What can hang from each mark
z358: z369 z545
z291: z30 z238 z369 z545
z545: z671
z671: z241
z238: z671
z369: z545
z241: z30
z743: z291
z30: z187 z291

Each row was made from one small tree. Brackets hold a mark, then the marks that hang from it, in the order of their numbers. Every link used is in the known rows. Write each row's tree.
Known rows
(z743 (z291 z238 (z545 z671))): 1.70 -2.80 0.79 0.49 3.05 -4.33 0.34 0.96 -2.46 1.77 -0.04 2.81 3.22
 -0.61 0.93 1.41 -0.94 -2.20 -0.50 -1.91 -0.13 -2.11 0.48 -1.92
(z241 z30): 0.38 2.01 -1.03 -2.53 -1.78 3.86 -1.38 -0.07 -0.30 -0.16 0.60 1.84 -0.04
 1.20 0.73 2.79 -0.27 1.84 3.54 -1.03 -0.48 -0.06 1.17 2.33
(z238 (z671 (z241 (z30 z187)))): 0.80 0.76 -3.13 -1.60 -2.03 2.81 -3.08 -0.81 1.78 1.89 -0.52 0.78 0.54
 -1.72 -2.09 0.86 0.39 2.20 0.58 0.38 1.30 1.84 -1.79 2.63
(z671 (z241 z30)): 0.74 2.53 0.21 -2.23 -1.77 4.22 -1.60 -2.11 -0.25 0.16 -1.10 2.22 -3.06
 -1.17 -0.73 1.17 -0.05 2.13 1.37 -0.32 -1.90 1.48 0.40 2.86
(z671 (z241 (z30 z187))): -0.55 1.83 -1.15 -2.24 -1.75 4.18 -1.42 -1.77 2.24 1.05 -1.17 0.90 -1.76
 -1.98 -1.25 -0.10 0.22 2.21 -0.87 1.21 -0.68 3.68 0.59 3.26
(z671 (z241 (z30 z291))): 1.25 2.31 -0.64 -1.26 0.52 4.59 -2.57 -2.59 -0.04 -0.15 0.56 -0.35 -3.41
 -0.70 -0.83 -0.73 -0.28 2.15 0.03 0.54 -3.01 2.11 0.34 2.89
(z241 (z30 z291)): 0.55 2.32 -1.90 -1.61 0.67 3.96 -2.29 -0.98 -0.09 -0.77 2.79 -0.96 -0.61
 1.51 0.46 0.79 -0.64 1.74 2.19 -0.13 -1.44 0.57 1.06 2.34
(z743 (z291 (z238 z671))): 1.38 -2.25 -1.54 0.23 -0.70 -2.31 -0.81 1.53 -3.51 1.98 1.59 -0.84 5.57
 -0.48 0.26 1.52 -0.08 -0.14 3.74 -4.19 2.62 -1.16 0.50 -2.16
(z241 (z30 z187)): -1.18 1.71 -2.64 -2.92 -1.66 3.75 -0.99 0.25 2.46 0.68 0.33 0.32 1.27
 0.11 0.28 1.49 -0.02 2.02 1.01 0.46 1.38 2.68 1.30 2.75
(z30 z187): -0.74 0.47 -2.08 -0.93 -2.07 0.62 -1.50 0.17 1.94 1.50 -0.73 -2.14 2.68
 -0.17 -1.17 0.69 0.45 0.21 0.65 1.12 2.16 1.44 1.66 2.65
(z358 z545): 1.76 2.30 -1.54 1.21 -1.11 0.58 -2.25 -1.45 -3.64 1.42 -0.31 1.96 1.22
 2.69 -0.96 -0.11 -2.25 0.89 2.20 -1.41 -0.70 -1.35 0.05 2.74
(z369 (z545 (z671 (z241 z30)))): -3.12 -1.48 1.51 -2.86 -0.41 2.65 -2.71 -2.91 0.51 0.84 -1.12 4.17 -4.09
 0.81 0.64 1.36 -1.97 1.08 -1.59 0.32 -5.77 0.15 0.56 4.51
(z238 z671): 1.71 0.16 -2.41 0.02 -2.27 -0.33 -3.39 0.11 -1.25 1.22 -0.06 -0.58 3.12
 1.00 -2.04 3.36 0.14 0.15 4.80 -1.45 2.71 -2.29 -0.63 1.48
(z291 (z369 z545)): -4.26 -1.23 2.59 0.75 -2.85 -0.64 1.50 0.45 -1.28 -0.92 -2.41 -0.90
 -1.48 1.75 1.02 2.20 -0.65 -1.58 1.80 -0.22 0.58 -1.54 0.43 -1.14
(z358 (z369 (z545 (z671 z241)))): -3.09 -0.25 3.15 0.36 -3.53 1.04 -2.32 -2.61 -2.83 1.61 -1.67 2.78 -3.25
 1.36 0.82 -0.27 -2.22 1.13 -2.88 -1.21 -4.58 -0.25 -0.57 3.99
(z545 (z671 (z241 (z30 z187 z291)))): 0.53 1.37 -0.87 -1.24 2.57 2.64 -4.41 -3.46 2.60 2.25 0.48 0.99 -3.29
 0.13 -2.20 -0.17 -0.54 0.41 -3.71 1.79 -4.07 1.69 1.31 4.02
(z358 z369 (z545 z671)): 1.46 3.62 0.00 2.65 -1.79 -0.11 -3.54 -2.59 -5.92 2.47 -0.34 4.92 -0.31
 4.53 -0.43 -0.59 -2.90 0.81 -1.41 -2.78 -3.38 -2.39 -0.68 3.14
(z241 (z30 (z291 z545))): 1.43 0.70 -1.98 -1.06 2.05 2.83 -0.72 0.32 0.69 -1.20 1.70 0.85 0.11
 0.04 0.96 0.51 -1.29 1.28 0.52 1.55 -0.35 0.59 -1.24 0.97
(z743 z291): 0.01 -0.68 -1.68 1.48 0.11 -0.15 -0.72 -0.86 -3.87 1.91 0.83 0.21 2.58
 0.74 0.29 1.17 -1.46 -1.38 1.81 -2.69 0.64 1.81 1.68 1.13
(z671 (z241 (z30 z187 (z291 z545)))): 0.53 0.26 -2.23 -0.91 1.62 3.44 -0.89 -1.13 3.29 0.46 -0.13 -0.26 -1.85
 -2.67 -1.10 -2.24 -0.77 2.10 -3.64 3.36 -0.48 4.07 -1.54 1.81
(z291 z30 z238): 1.89 0.75 2.25 -0.17 -1.58 -2.55 3.89 2.44 0.23 -3.24 0.70 -1.95 1.57
 -0.38 0.57 -0.54 3.15 -0.20 4.10 -0.65 1.46 -2.92 1.17 -1.53
(z241 (z30 z187 (z291 z238 z369))): -1.30 1.34 -0.28 -1.87 0.15 1.47 1.02 1.62 2.94 -1.61 1.33 -3.53 0.59
 0.13 0.86 -0.42 1.72 1.20 0.26 0.26 1.42 0.67 1.25 -3.37
(z671 (z241 (z30 z187 z291))): 0.07 1.88 -2.14 -1.51 0.42 4.39 -2.13 -2.01 2.55 0.73 0.68 -1.55 -2.30
 -1.64 -1.24 -1.91 -0.31 2.31 -2.07 1.94 -1.44 4.01 0.40 3.05
(z241 (z30 z187 (z291 z545))): -0.10 0.01 -3.77 -1.41 1.85 2.87 -0.39 1.01 3.72 -0.44 1.73 -0.86 1.18
 -0.90 0.41 -0.82 -1.13 1.70 -1.83 3.02 1.52 3.09 -1.13 1.32
(z545 z671): 1.09 0.99 0.84 -0.45 0.34 -0.76 -3.96 -2.21 -0.94 1.61 -0.71 1.78 -0.21
 2.60 -2.04 3.59 0.07 -1.84 1.55 -0.54 -2.41 -3.28 2.22 3.52
(z291 z30 z238 z369 z545): 1.55 -0.41 4.17 2.63 -0.09 -5.32 8.56 4.39 0.37 -4.54 -2.85 -0.10 0.23
 -1.62 1.19 -0.38 3.46 -3.37 1.48 1.28 4.77 -3.73 -1.80 -7.24

Which tree is each row?
-3.63 -3.60 2.83 2.93 0.16 -4.21 7.51 3.24 -2.22 -2.69 -0.40 -0.93 0.63
 -0.23 3.49 -1.41 0.56 -2.98 0.55 -2.05 1.76 0.19 0.52 -5.66 -> (z743 (z291 z30 z238 (z369 z545)))
1.74 1.23 -2.02 -1.30 -1.96 2.53 -3.03 -1.25 -0.38 1.21 -0.53 2.29 -0.56
 -0.83 -1.81 2.16 0.05 2.23 2.82 -0.85 0.24 0.09 -1.69 2.34 -> (z238 (z671 (z241 z30)))
-0.67 0.44 -2.01 0.22 1.79 1.48 1.61 1.58 3.07 -1.15 0.00 -1.04 -0.27
 -0.54 0.59 -0.17 -0.32 -0.18 -2.10 3.09 2.59 2.27 -1.64 -2.29 -> (z241 (z30 z187 (z291 z369 z545)))
-2.93 -1.89 3.05 -0.37 -0.65 -1.69 1.32 1.35 -0.21 -2.18 0.51 -4.76
 -0.25 1.37 1.64 -0.53 0.52 -0.53 1.34 -0.52 -0.36 -2.72 0.95 -4.21 -> (z30 (z291 z238 (z369 z545)))
-0.77 -1.11 -2.56 3.34 0.96 -1.29 3.75 0.94 -0.34 0.29 1.01 -1.11 2.79
 -1.02 0.53 -1.92 -0.20 -2.30 -1.22 -0.05 3.03 4.50 1.09 0.75 -> (z743 (z291 (z30 z187)))
1.79 0.51 1.10 -1.03 2.01 1.01 -1.85 -1.75 0.76 1.25 -2.39 5.77 -3.14
 -0.90 -1.19 1.85 -0.94 -0.33 -1.77 1.68 -2.52 -0.74 -1.52 2.35 -> (z291 (z545 (z671 (z241 z30))))
-2.65 -2.24 2.46 -1.20 -0.63 0.14 -3.16 -3.17 -0.26 1.74 -1.81 2.17
 -3.30 0.69 -0.67 0.88 -1.95 -0.44 -1.69 0.76 -4.84 -1.04 0.94 4.47 -> (z369 (z545 (z671 z241)))
3.06 -0.22 2.06 2.96 2.84 -2.92 2.68 -0.67 1.14 -0.69 -2.37 4.08 -2.95
 -1.58 -1.89 -0.76 0.60 -3.16 -2.74 3.46 -0.92 -1.39 -1.99 1.46 -> (z291 z30 (z545 (z671 z241)))
0.68 0.81 2.92 1.00 2.01 -0.58 0.75 -1.03 0.31 -0.07 -4.33 5.47 -5.04
 -0.43 -0.97 2.56 0.10 -2.65 -2.54 1.99 -1.09 -1.80 -2.00 -1.92 -> (z291 z369 (z545 (z671 (z241 z30))))
-1.67 1.65 -1.83 -0.32 0.62 2.74 0.10 0.36 2.43 -0.77 0.95 -2.36 -0.85
 0.78 0.12 0.04 0.19 0.11 -0.60 1.35 1.43 2.31 0.72 -0.99 -> (z241 (z30 z187 (z291 z369)))
-3.48 0.37 2.54 -1.15 -3.29 3.19 -2.17 -2.51 -2.20 0.94 -0.87 4.67 -4.35
 1.48 2.06 0.20 -2.45 2.44 -2.73 -1.32 -5.40 0.72 -0.81 4.01 -> (z358 (z369 (z545 (z671 (z241 z30)))))
-3.49 -0.84 2.16 0.03 -3.66 0.15 -2.12 -1.60 -3.01 1.07 -0.64 2.42 -0.99
 3.01 1.81 1.04 -2.33 0.78 -1.14 -1.59 -3.38 -1.44 0.08 3.58 -> (z358 (z369 (z545 z671)))
-3.80 -3.07 1.25 4.69 0.60 -2.41 6.41 1.52 -2.79 -2.06 -0.44 0.22 -0.85
 0.62 2.76 -1.08 -1.21 -4.10 -0.72 -1.05 1.80 2.08 -0.13 -3.25 -> (z743 (z291 z30 (z369 z545)))
-5.09 -3.51 -0.16 4.44 0.76 -2.27 6.75 2.04 -0.33 -1.22 -0.66 -1.14 0.30
 -0.29 2.21 -2.41 -0.79 -4.07 -3.09 0.34 3.37 4.27 0.26 -2.68 -> (z743 (z291 (z30 z187) (z369 z545)))
0.13 -0.77 2.58 3.70 0.65 -4.37 6.66 2.80 -2.85 -2.13 -0.38 -1.39 1.35
 -0.41 1.61 -0.88 2.01 -3.46 1.81 -2.48 3.14 -0.57 1.04 -6.21 -> (z743 (z291 z30 z238 z369))
0.50 1.35 -0.55 -2.96 -0.15 2.96 -1.39 -0.91 3.15 0.03 1.07 -2.67 -1.13
 -2.18 -0.43 -2.38 0.90 3.49 -1.42 0.97 -1.51 2.71 0.78 0.77 -> (z671 (z241 (z30 z187 (z291 z238))))
1.52 -0.43 2.10 1.09 1.41 -3.49 2.39 2.20 -0.26 -2.12 -0.43 -3.41 0.88
 -0.28 0.42 -0.24 1.58 -1.71 0.74 0.82 2.42 -3.49 -1.04 -5.85 -> (z30 (z291 z238 z369 z545))
1.96 3.58 1.21 2.82 -1.60 0.60 -3.76 -4.11 -5.85 3.04 -1.71 5.43 -3.11
 2.94 -1.39 -1.93 -2.83 1.21 -3.18 -2.22 -4.87 -1.16 -1.34 3.97 -> (z358 z369 (z545 (z671 z241)))
0.11 1.71 1.14 -1.71 0.08 1.55 0.76 1.29 0.04 -2.41 1.44 -1.98 -0.74
 1.06 1.28 1.07 1.48 0.93 2.58 -1.25 0.15 -1.90 1.03 -3.55 -> (z241 (z30 (z291 z238 z369)))
1.04 -0.84 4.52 0.38 1.00 -5.53 1.77 1.91 -0.22 -0.76 -3.24 1.99 0.04
 0.46 -0.25 3.15 2.01 -3.51 0.69 0.18 1.20 -6.35 -0.41 -5.35 -> (z291 z238 z369 (z545 z671))
1.63 0.18 2.12 3.16 4.04 -2.47 -0.66 -1.88 -0.32 -0.02 -2.01 0.28 -4.04
 0.35 -1.99 0.15 -0.21 -3.63 -3.64 2.64 -1.34 -2.12 -1.48 -1.91 -> (z30 (z291 z369 (z545 (z671 z241))))
1.22 -1.70 -1.37 -1.09 1.28 -2.12 0.33 2.26 3.39 -0.04 1.25 -4.68 4.10
 -1.91 -0.33 -2.12 0.67 0.71 -1.52 2.63 2.56 -0.02 -0.34 -1.76 -> (z30 z187 (z291 z238 z545))
0.63 -2.63 -2.67 1.81 0.26 -3.90 3.63 3.19 0.04 0.16 2.17 -2.38 5.74
 -1.86 0.36 -1.75 1.21 -1.12 1.05 -1.67 5.02 1.66 0.00 -2.82 -> (z743 (z291 (z30 z187) (z238 z671)))
1.06 -1.20 0.50 1.86 0.36 -2.96 4.65 2.30 -2.42 -1.25 1.79 -1.16 2.87
 -0.73 1.80 -1.41 1.15 -1.63 2.29 -2.70 1.55 0.53 1.42 -2.30 -> (z743 (z291 z30 z238))
1.18 1.60 -0.46 -3.15 0.05 2.65 -1.35 0.37 0.41 -1.44 3.13 -2.23 0.83
 0.80 1.40 0.32 0.88 2.88 3.01 -1.38 -1.31 -1.01 1.35 -0.12 -> (z241 (z30 (z291 z238)))
1.67 -0.99 0.48 2.48 2.94 -3.00 2.77 -0.29 4.00 -0.04 -2.73 2.53 -1.87
 -2.55 -2.32 -1.62 0.86 -3.03 -5.15 4.56 0.78 0.97 -1.90 1.79 -> (z291 (z30 z187) (z545 (z671 z241)))
-2.84 -1.77 1.07 -1.85 1.54 2.94 -3.46 -3.32 0.55 0.71 0.64 1.97 -4.54
 1.15 0.32 -0.14 -2.63 1.06 -2.65 1.18 -6.14 0.39 0.60 4.29 -> (z369 (z545 (z671 (z241 (z30 z291)))))
-0.07 1.84 -0.20 -2.05 0.55 2.38 -3.82 -2.87 2.29 2.46 -1.39 3.09 -2.95
 -0.14 -2.06 1.51 0.04 0.18 -2.53 1.06 -3.46 1.22 1.24 4.38 -> (z545 (z671 (z241 (z30 z187))))
1.40 4.67 0.69 1.43 -1.59 2.72 -3.76 -3.80 -4.87 2.37 -0.98 7.42 -3.87
 2.93 0.02 -1.67 -2.80 2.56 -3.21 -2.47 -5.51 -0.04 -1.64 3.82 -> (z358 z369 (z545 (z671 (z241 z30))))
-0.59 1.45 -3.69 -2.17 0.58 3.99 -2.18 -0.43 2.92 -0.02 2.67 -2.49 0.92
 0.50 0.21 -0.64 -0.43 2.06 -0.51 1.32 0.06 3.34 1.14 2.54 -> (z241 (z30 z187 z291))
1.97 -2.66 -3.14 -0.52 1.12 -2.96 -1.05 2.76 3.32 0.48 1.70 -4.71 5.85
 -1.98 -1.06 -1.30 0.71 1.15 -0.21 1.94 4.46 -0.97 -2.05 -2.21 -> (z30 z187 (z291 (z238 z671) z545))
2.42 -1.72 -0.30 2.58 0.50 -3.43 2.75 1.47 -2.24 -0.06 1.06 -0.30 2.40
 -2.53 -0.29 -1.98 0.88 -1.05 1.63 -2.45 2.28 0.60 -0.83 -2.63 -> (z743 (z291 z30 (z238 (z671 z241))))
0.34 -0.51 0.70 1.69 -2.09 -4.89 5.31 4.41 2.55 -2.59 -1.37 -3.42 3.02
 -1.20 -0.89 -0.37 4.43 -1.98 2.16 0.38 6.59 -2.17 -0.94 -6.21 -> (z291 (z30 z187) (z238 z671) z369)
-0.28 1.05 -1.96 -3.58 -0.14 2.63 -0.90 1.09 3.28 -0.61 2.97 -3.52 2.01
 -0.21 0.98 -1.03 0.98 2.93 0.84 0.31 0.33 1.33 1.68 0.22 -> (z241 (z30 z187 (z291 z238)))
2.70 -0.35 -1.33 -0.93 -0.52 -1.74 -3.19 0.98 -0.33 -0.37 2.87 -4.84
 4.00 0.61 -1.06 0.32 1.22 1.39 4.17 -1.54 1.10 -3.45 0.31 -1.01 -> (z30 (z291 (z238 z671)))
2.02 0.21 1.45 1.16 0.12 -2.58 -1.03 0.39 -0.79 -0.78 0.06 -4.29 -0.31
 -0.31 -2.03 -0.44 2.28 -0.52 1.99 -0.59 1.45 -3.37 -0.90 -4.52 -> (z30 (z291 (z238 (z671 z241)) z369))
-3.62 -3.60 2.31 0.75 -1.11 -2.77 3.42 1.80 -3.46 -0.16 -0.49 -1.10 1.55
 0.35 2.98 0.34 -0.63 -1.66 1.15 -3.28 0.90 -0.53 1.20 -4.73 -> (z743 (z291 z238 (z369 z545)))
-4.37 -2.51 3.35 0.48 -2.36 -3.67 7.69 4.36 3.26 -3.76 -1.50 -3.26 0.35
 -0.81 1.99 -2.14 2.86 -1.59 -0.36 1.35 3.29 -0.51 0.35 -5.06 -> (z291 (z30 z187) z238 (z369 z545))
3.07 -0.28 -0.38 -0.84 -0.25 -1.01 -3.34 -0.37 -0.48 0.24 1.76 -4.22
 1.61 -0.85 -2.01 -0.90 1.17 1.62 2.37 -1.01 0.00 -2.22 -0.41 -0.71 -> (z30 (z291 (z238 (z671 z241))))
0.58 0.10 -3.49 -3.27 -0.11 1.92 -2.26 1.50 3.46 -0.01 3.39 -3.05 3.52
 -0.37 -0.10 -0.35 0.92 3.26 1.41 -0.10 1.72 0.54 -0.03 -0.35 -> (z241 (z30 z187 (z291 (z238 z671))))
1.08 -2.17 -0.90 2.12 3.56 -2.53 -0.68 -0.58 -3.04 2.72 -0.35 3.69 1.81
 0.37 0.04 1.68 -2.30 -3.45 -1.77 -0.55 -0.39 -0.12 -0.08 0.60 -> (z743 (z291 (z545 z671)))
